Known rows, with every step that occurs:
n k r s m e: [ 11  51   2 -27  26 -17  -9  19  -2  -6   8 -25   4 -20  38   8   5 -32
 -14   3 -24 -25  11 -25  -2  -3  -6 -13  -9  32 -33   4 -42 -13   5  -2
  20 -15  42  46   4  11 -35 -15  14 -46 -19  -3 -18  17  16  47   1   2
  28   3]
f s r: [  6  17   6   2  11 -15  -6   0 -23  17 -12   4  -7 -12  37 -19  10  27
   0   8  -6 -51  12 -22 -16 -27  27 -20  16  16 -17 -37  -4   8 -16 -10
   8  -4  14  14  15  25 -25 -61  17   4 -32  -8 -26   5 -19   1 -12  20
  18  14]
f s r k: [ 19  18   7  19   3 -24 -18 -12 -37  28  -1  12  -8 -17  47 -13  25  33
  -3   2 -15 -35   4 -19  -5 -29  23 -20  18  15 -23 -25 -15  -7 -18 -14
  11  -9  24  11  21  15 -10 -56  25   1 -31  -2 -18  -1 -31  13  -1  14
  23  12]
m e n k f: [  3  18 -12  29   5 -31 -18   3 -13 -11   6 -17 -15  -4  36 -23  -4 -10
  25   5   5 -42  24  -8  -9  -7  28 -18   9  32 -29   5 -19 -15   0  -6
  31   1  18  39  -9  22 -55 -25 -21 -11 -45   6 -36  32   3  48  19  -7
   5  14]
s r k: [ 18  13  19  25   5 -18 -10 -11 -26  19   1  11   4 -10  38 -23   4  16
  11   0 -16 -40   7 -19 -12 -20  27 -17   8   3 -27 -16 -23 -17 -14  -3
   8   3  33   6  24  12 -14 -48  12 -11  -7  -1 -23   0 -16  16  -9  -2
  13   3]
k f s r: [  4   7  -1  28  10 -31  -6   3 -25  11  -7  14  -8  -7  39 -25   4  40
   8  -2 -25 -49  22 -28 -11 -10  36 -23  20  21 -16 -45   7   5 -32 -24
  20  -6   6  11  10  18 -34 -40   7   2 -47 -24 -18  18 -26   5  -2  29
   6   8]
n e: [ 11  11   1  15  14  -6  -2  -9 -15  -6 -12   8   9 -14  17 -53  -3  11
  -3  -3 -10 -40  10 -15 -28  -7  35 -20   1   7 -16  -2   4 -16  -8  11
  30  17  15  16   7  32 -26 -43   0 -17 -21   2 -31  20 -14  32 -19 -12
  27   7]
s m e n k r: [  1  45 -17 -15  12 -18 -31  25  -6 -13  -2 -36 -15 -12  45  14 -25 -24
   7  26  -4 -37  32  -6  -2   1   6   1   5  29 -44  14 -33 -15  10  -3
  18   1  27  42  -5   7 -44 -22 -13 -31 -15   1 -42  24  23  49   8   6
  17  -3]
n e m s: [  5  34   9   9  19 -11  -1   7 -13  -5 -18  -4  13 -17  28 -62   2  23
 -15  -4  -7 -24   7 -32 -22  -3  37 -28  -1  15   4  15   3   8   9  -7
   2  -2  11  20 -11  16 -28 -21  15 -31  -9   8 -11  28  -1  50 -10 -27
  24   0]
r k: [ 27   8   8  27   9 -18   6 -17 -15  14   7  10  12 -19  28 -36   5   3
   2  -3 -23 -28   2  -1 -20 -32  21 -16   4   3 -14   1 -14 -17   1  -9
  20  13  28  19   9  24  -8 -42  11 -17 -11   5  -5   6 -16  27  -6 -16
  28  19]
m e n: [ -1  26  -4   8  15 -18 -12   9 -21   5   1 -21  -3  -8  38 -19 -19 -10
  21   8   6 -29  28  11 -21 -15  20 -15   8  15 -24   9 -17 -24  27   8
  11  20  36  33 -10  38 -41 -44 -12  -7 -48   8 -28  16   5  34 -11 -28
  18  16]
r s m e n k: [ -5  48  -7 -21  37 -23 -20  21 -13  -2  -3 -46  -4 -13  45  11   5 -35
 -11   4   0 -18   6 -24  -3 -20  -1 -15  -2  24 -36   5 -38 -13  30   1
  11   2  52  51  -2  12 -52 -26 -14 -33 -50   8 -29  17  30  44  -4 -11
  35  15]
s f: [ 11  16  10  10  12 -21  -4 -11 -18   9 -11   6   3 -13  37 -50   0  10
  12 -11 -23 -43  23  -1 -29 -16  38 -13   9   3  -6   0  10 -14  -3  13
   5  22  27  22  -9  39 -37 -60  18 -10 -43 -10 -25  13 -11  31 -18   3
  21  11]
m e: [  9  25   7   6  25 -12   6   2 -16  11   5  -6   7  -8  32 -32  -4 -10
   8   0  -8 -27  14  -5 -28 -11  18 -20  -5   7 -22   6 -18 -10  17   8
  18   8  40  28 -15  46 -23 -51   5 -21 -34   7 -15   4  -7  20 -18 -21
  27  10]
e n k f s: [  6  14 -23  30  12 -27 -23  -1 -14 -10  -3  -5 -15 -12  32 -23   2  16
   7   8  -9 -54  16  -8  -8 -34  35 -15  16  33 -17 -20  -4   3 -23 -28
  31   0  -9  38   3  12 -38 -21  -7  11 -46  -5 -30  42  -8  42  32  26
  13  29]
f s m: [  4  19  -9  -8  30 -19  -1   3 -21  16 -18  -5  -3 -22  44 -14  -8   8
 -20   1 -28 -25   4 -30 -25 -24  13 -16   9   7 -16 -27   8  18  -4 -29
   3   8  16  26  -3  25 -20 -49  14 -15 -35  -6  -9   4  -5  10 -12  23
  35  14]
e n k: [  6  22  -8  10  19  -3 -20  -3  -5  -8  -3 -18  10  -7  31 -23 -11  -6
  10   9  12 -50  16  -7 -21 -39  26  -6   3  18 -26   5 -18  -7  -2   0
  15  18  10  36   7  21 -32 -35 -16  -2 -23   7 -38  33   7  39  17  -6
   5  29]
k n e m s r: [ 10  36  16  23  10  -2  -9  27 -18  -2 -35  -3  -6  -4  43 -51   5  13
  -2  -2 -11 -31  24 -42  -8  22  36 -18   2  10 -14   4  -7  21   7 -12
   1  -6  22  -5   5 -11 -54 -19  14 -12  -6   2 -35  15   2  46 -32 -20
   3 -24]
s m e: [  3  24   1  -9  29 -18   1   7 -15  18  -7 -22   1 -11  46 -18 -11 -15
 -11  -3 -16 -11   8 -24 -26   3   6 -14   2   2 -25  -6  -9  -4  24  -3
  13  11  46  31 -16  34 -32 -51  -2 -28 -30   3 -12  -3   5  17 -33 -12
  32   1]
m e n k: [  1  33  -8  -2  13 -11 -22   5 -11  -4   3 -20  -2  -6  38 -15  -2 -19
  17   9  22 -37  19  -2 -15 -23  21 -10   2  25 -30  19 -26 -16  18  10
  19   6  29  43  -6  26 -41 -39 -21  -9 -31  20 -37  24  13  41   8 -17
  16  18]
f s m e n: [-10  29 -19  -7  22 -22 -22  23 -31  14  -7 -28 -24 -15  52   6 -12  -3
  -8   8  -8 -17  15 -10 -10 -14   9 -15  15  17 -30  -5  -9  -5  22 -13
   7   8  34  41 -12  27 -45 -45  -5 -10 -56   5 -25   3   9  20 -16   5
  35  10]
e m s r k: [ 15  34  27  17  10 -27  -9   1 -12  21  -4  -4   7 -16  51 -31  15  20
  -9   5 -11 -23   6 -31 -10 -14  29 -19  10  11 -11   1 -18   9  12 -26
 -18 -15  26  10   3  -4 -10 -29  24 -24   7   5   1   7  -7  32  -1 -18
  11  -2]
k m: [ 19  13  15  20  22 -13  -3   3   0  -2  -1 -11   7 -11  20 -30  -9  -6
  -4  12 -17 -30   3   1 -33  -6  18  -7  -1   1 -17   1   7 -12   9   4
  18  16  11  13   7  28  -3 -30   5 -14 -10 -10  -1  11   3  35  -6  -1
  22  15]
k n e: [ 21   1   0  32   8   5   2   4 -15 -10 -25  11  -5  -7  22 -52  -6  -7
   5 -12 -22 -34  19 -12 -18   5  27 -12  -3   4 -26   4  -6  -8  -9  12
  40  22  25   2  12  15 -44 -34   5  -4 -22   1 -38  13 -11  47 -30 -18
  21  -3]
m s r k f: [ 16   8  16  39  10 -42 -11  -9 -19  20  16  10   4 -11  44 -33  27  19
  12   0 -24 -39  19 -31  -7  -1  38 -25  16  14 -18 -19 -26  -4 -14 -27
   6 -11  15  12   7  -2 -24 -26  15 -17 -19  -6  -6  15 -28  24  10  -3
  -8  -9]

Rows:
[ 12   8 -14  16   7 -49 -12  -1 -30  22  10   5 -25 -23  56  -4  20   5
 -11  -4 -45  -9   6 -20  -1   5   1 -24  19  23 -25 -18 -14  -6  -7 -36
  26  -9  36  33 -13  15 -23 -38  16 -25 -44  -4   1   2 -20  26   6  15
  41  -4] | r k f s m e
[  0  38  15   3  15 -21 -13   5 -23  -6 -23   0  10 -21  37 -74  17  34
 -11  -9 -19 -30  20 -29 -19   4  47 -22  13  13   9  20  16   4   2   7
  -4   0  14  19 -21  14 -40 -35  27 -27 -23  -1 -19  23  -6  57 -16 -11
  28  -6] | n e m s f
[ 23  16  15  42  -9  -9 -12  15 -22  -5 -35  15 -15  -3  44 -41   8  23
  14 -12 -25 -24   6 -25   4  15  23 -11  12   5 -23   7 -13 -14 -11  -1
  16  -1  37 -13  34 -17 -34 -25  13 -16   2   3 -39   5  -9  61 -26 -16
  27 -16] | s r k n e m
[ 17  25  14   1  29  -9   7   4  -3  -5  13  -6  11 -31  21 -18  -6  -5
  -2   2 -34 -35  15   1 -16 -21  19 -21  -7  29 -17  -4 -22 -18 -10  -3
  16   1  21  29  15  17 -12 -11  25 -24 -30 -23 -12  22  -8  41  -2  -9
  23  14] | k r s
[ 18  -2  12  48  -1 -34  -8 -11 -22  15   8  17  -7 -12  39 -26   8  21
  20  -1 -31 -40  12 -21  -8  -7  31 -16  20   6 -22 -27 -20 -21 -25 -24
  21   3  25   4  22   5 -25 -35   5 -12 -15 -17 -16  10 -25  22   1   9
   7   3] | s r k f
[ 21  31   2  22  14 -16 -31   6   5 -21  -4 -27   2  -5  29 -15  -8 -14
   8  26   5 -45   9   5 -19 -24  15   3   5   8 -27  11  -6 -20   7   8
  21  10   0  25  21  12 -27 -17 -22  -3 -12   1 -25  30  19  56  23   8
  16  23] | e n k m
[ 19  -3 -10  26  13 -45 -10  -9 -27  13   4  10 -13 -24  42 -15   6  15
 -19  -7 -54 -18   2 -27  -7 -11  10 -20  23   9 -11 -31   2   3 -21 -50
  19   1  13  23   8   9 -18 -30  15 -17 -27 -15   1  15 -21  21  10  27
  38   7] | r k f s m
[ 25  23   6  26   6 -33 -37   6 -16   0   8 -24 -13 -12  38   1  12 -16
  14  21  -3 -12   7  20 -13  -2   8  -4  16   7 -33  24 -16 -43  35  14
  15   7  31  18   7  18 -21 -22  -4 -15 -27   8  -9   6   6  57   9 -19
  45   5] | r k m e n
[  6  40  -7 -16  29 -11 -24  22   4 -21  -1 -33  -3 -23  36  11 -19 -24
  -8  11 -21 -37  17 -14   2 -21   6  -4   1  28 -31   5 -31 -15  -2 -15
  12   5  18  42  27  -7 -43 -10  -6 -30 -22 -16 -35  34  24  54  15  14
  21  13] | e n k r s m
[ 32  17  15  26   6 -35 -28  -1 -21  15  -5   8 -14 -13  45  -1  34  22
  -3  18 -20 -32  -3  -5 -10 -12  12 -12  16  13 -24 -17  -9 -18  -9  -2
   8 -11  14   1  30   1  -1 -35  21  -3 -10 -10  -4   3 -20  24  10  23
  33   2] | f s r k m
[  8  29   2  17  11 -27 -20  16  -9  -5  -3 -30 -13  -8  31 -10  -7 -19
  17  24   4 -18  18  19 -24   3   8  -8  10  11 -27  21 -10 -29  39  20
  15  11  23  21   1  32 -37 -24 -11  -7 -33  -6 -14  13  12  51  -3 -12
  35   7] | k m e n
[  5  26   7 -17  45 -14  10   8 -14   6  -4 -24  13 -21  30 -19  -3 -12
 -23  -8 -33 -17   2 -30 -21 -21   4 -17  -2   5 -16 -22 -13  -2   6 -10
   6  13  32  31   7  20 -27 -32  10 -30 -38 -17  -3   4  10  29 -26  -1
  33  15] | r s m
[ -1  44  27   4  24 -13   4  13 -14  10 -13 -16  10  -5  40 -37  -3  23
  -5   7  -5 -31  17 -40 -20 -10  33 -22   5  10  -1  -2 -10  30  12 -23
 -22  -8  21  18  -7   5 -24 -31  14 -21  -5   3  -5  15   2  19 -17 -16
   5   2] | e m s r
[ 26  32  12  16  -5 -44 -34   4 -32  22   3  -2 -24 -11  48  11  50   6
   4  21 -10 -16  -1  -4  -7   1   2 -15  14  17 -32  -8 -16 -26   7   6
  13 -19  33   8  11   8 -13 -43  19  -7 -19   4  -2  -8 -16  27   2  13
  41  -4] | f s r k m e
[ 11  43   4   1  13 -16 -33  13  -8 -20  -4 -16  -4 -24  36 -17   9  -2
  12   3 -15 -55  35   7  -2 -22  29  -6   7  43 -14  19 -22 -30 -13   9
  11   2  11  41  14   5 -42 -20  13 -13 -46 -21 -42  41   7  73  25  17
  18  20] | e n k r s f
[  5  44   5 -25  34 -21   3  26  -8   4   7 -26  -9 -29  35   5  -8 -27
 -11  -3 -36 -12  18 -16  -9   7  -2 -17  -5  26 -28   1 -27 -18  20  -2
  12  -2  46  34  -3  20 -38 -22  16 -45 -32 -16  -7   4   9  39 -24 -12
  36  -4] | k r s m e
[ 15  29  -7   8   7  -4 -19   7   6 -15  -1 -14  -4 -12  27  -9 -27  -5
  12  23   3 -61  29   3 -12 -22  30  -2   8  28 -27  11 -20 -14 -14  -7
  24   7  -1  32  14   7 -27 -15  -8 -11  -3  -5 -47  43   4  53  28   3
   7  20] | e n k r
[  9  27  18  -1  24 -27  -6  -8 -23  16  -2   0  15 -18  40 -58  14   3
  -3  -9 -20 -44  28 -22 -28 -13  45 -24   5   4  -1   6   4  -1  12  -3
 -10  15  17  28 -26  32 -34 -47  25 -11 -35   0 -10  17  -8  32 -12  -6
   8   1] | m s f
[ 17  24  10  26  17   0   0  17 -12 -10 -30  -1   1 -11  30 -66   2   4
  -8 -14 -20 -25  18 -35 -17  10  27 -19   0   9  -5  17  -2  19  14 -16
  10   5  23   7  -3  -4 -39 -11  17 -16 -12   6 -17  22   9  64 -22 -34
  24 -10] | k n e m s
[ 37  -3   3  47  -5  -4 -15  -4 -18  -3 -14  22  -9 -13  32 -47  14  -2
  10 -16 -25 -30   8  -4 -10   3  23 -11   1   6 -29  10 -15 -17 -11   2
  42  20  31  -3  24   8 -31 -29   9  -6 -11  12 -35   9 -20  58 -23 -22
  32  -9] | r k n e
[ 10  27  20  21   5 -28 -20   3 -27   9  -8   6   3 -15  43 -48  28  36
  -8   5  -6 -24   5 -43  -4   3  36 -24  14  13 -12   7 -18  -3  -5  -7
  -4 -13  22   5  14 -10 -24 -26  23 -31   8   6 -15  14 -11  48  -7 -17
  16 -10] | n e m s r k
[ 28  -3  -8  44  -1 -39  -5 -19 -24  15  13  23 -11 -23  36 -31  22  22
  -5  -7 -35 -31   1  -6  -7 -23  27 -26  18  23 -10 -24   5 -10 -27 -34
  28  -1   9  20   3  19 -10 -30  20  -1 -38 -13   1  20 -31  26  18  14
  31  16] | r k f s
[ 10  24  19  39   4 -43  -7   0 -15  11   5   2   2 -10  46 -38  14  30
   0   1 -28 -24  15 -43  -5   4  34 -21  17  14  -1 -13 -14   9  -7 -45
  -7 -19  11   8   4 -14 -18 -12  18 -29 -10 -14   6  17 -12  35   8 -11
  11  -6] | e m s r k f
[ -5  21 -18   8  17 -36 -21  14  -9  -7   2 -29 -17  -2  45 -10 -15 -16
  10   9  -8 -29  21 -23  -7   5  13  -8  11  24 -35   0 -22 -11   7 -15
  25   4  28  42  -8  10 -57 -21 -25 -27 -36   2 -30  24  15  40   7   9
  11   2] | s m e n k f
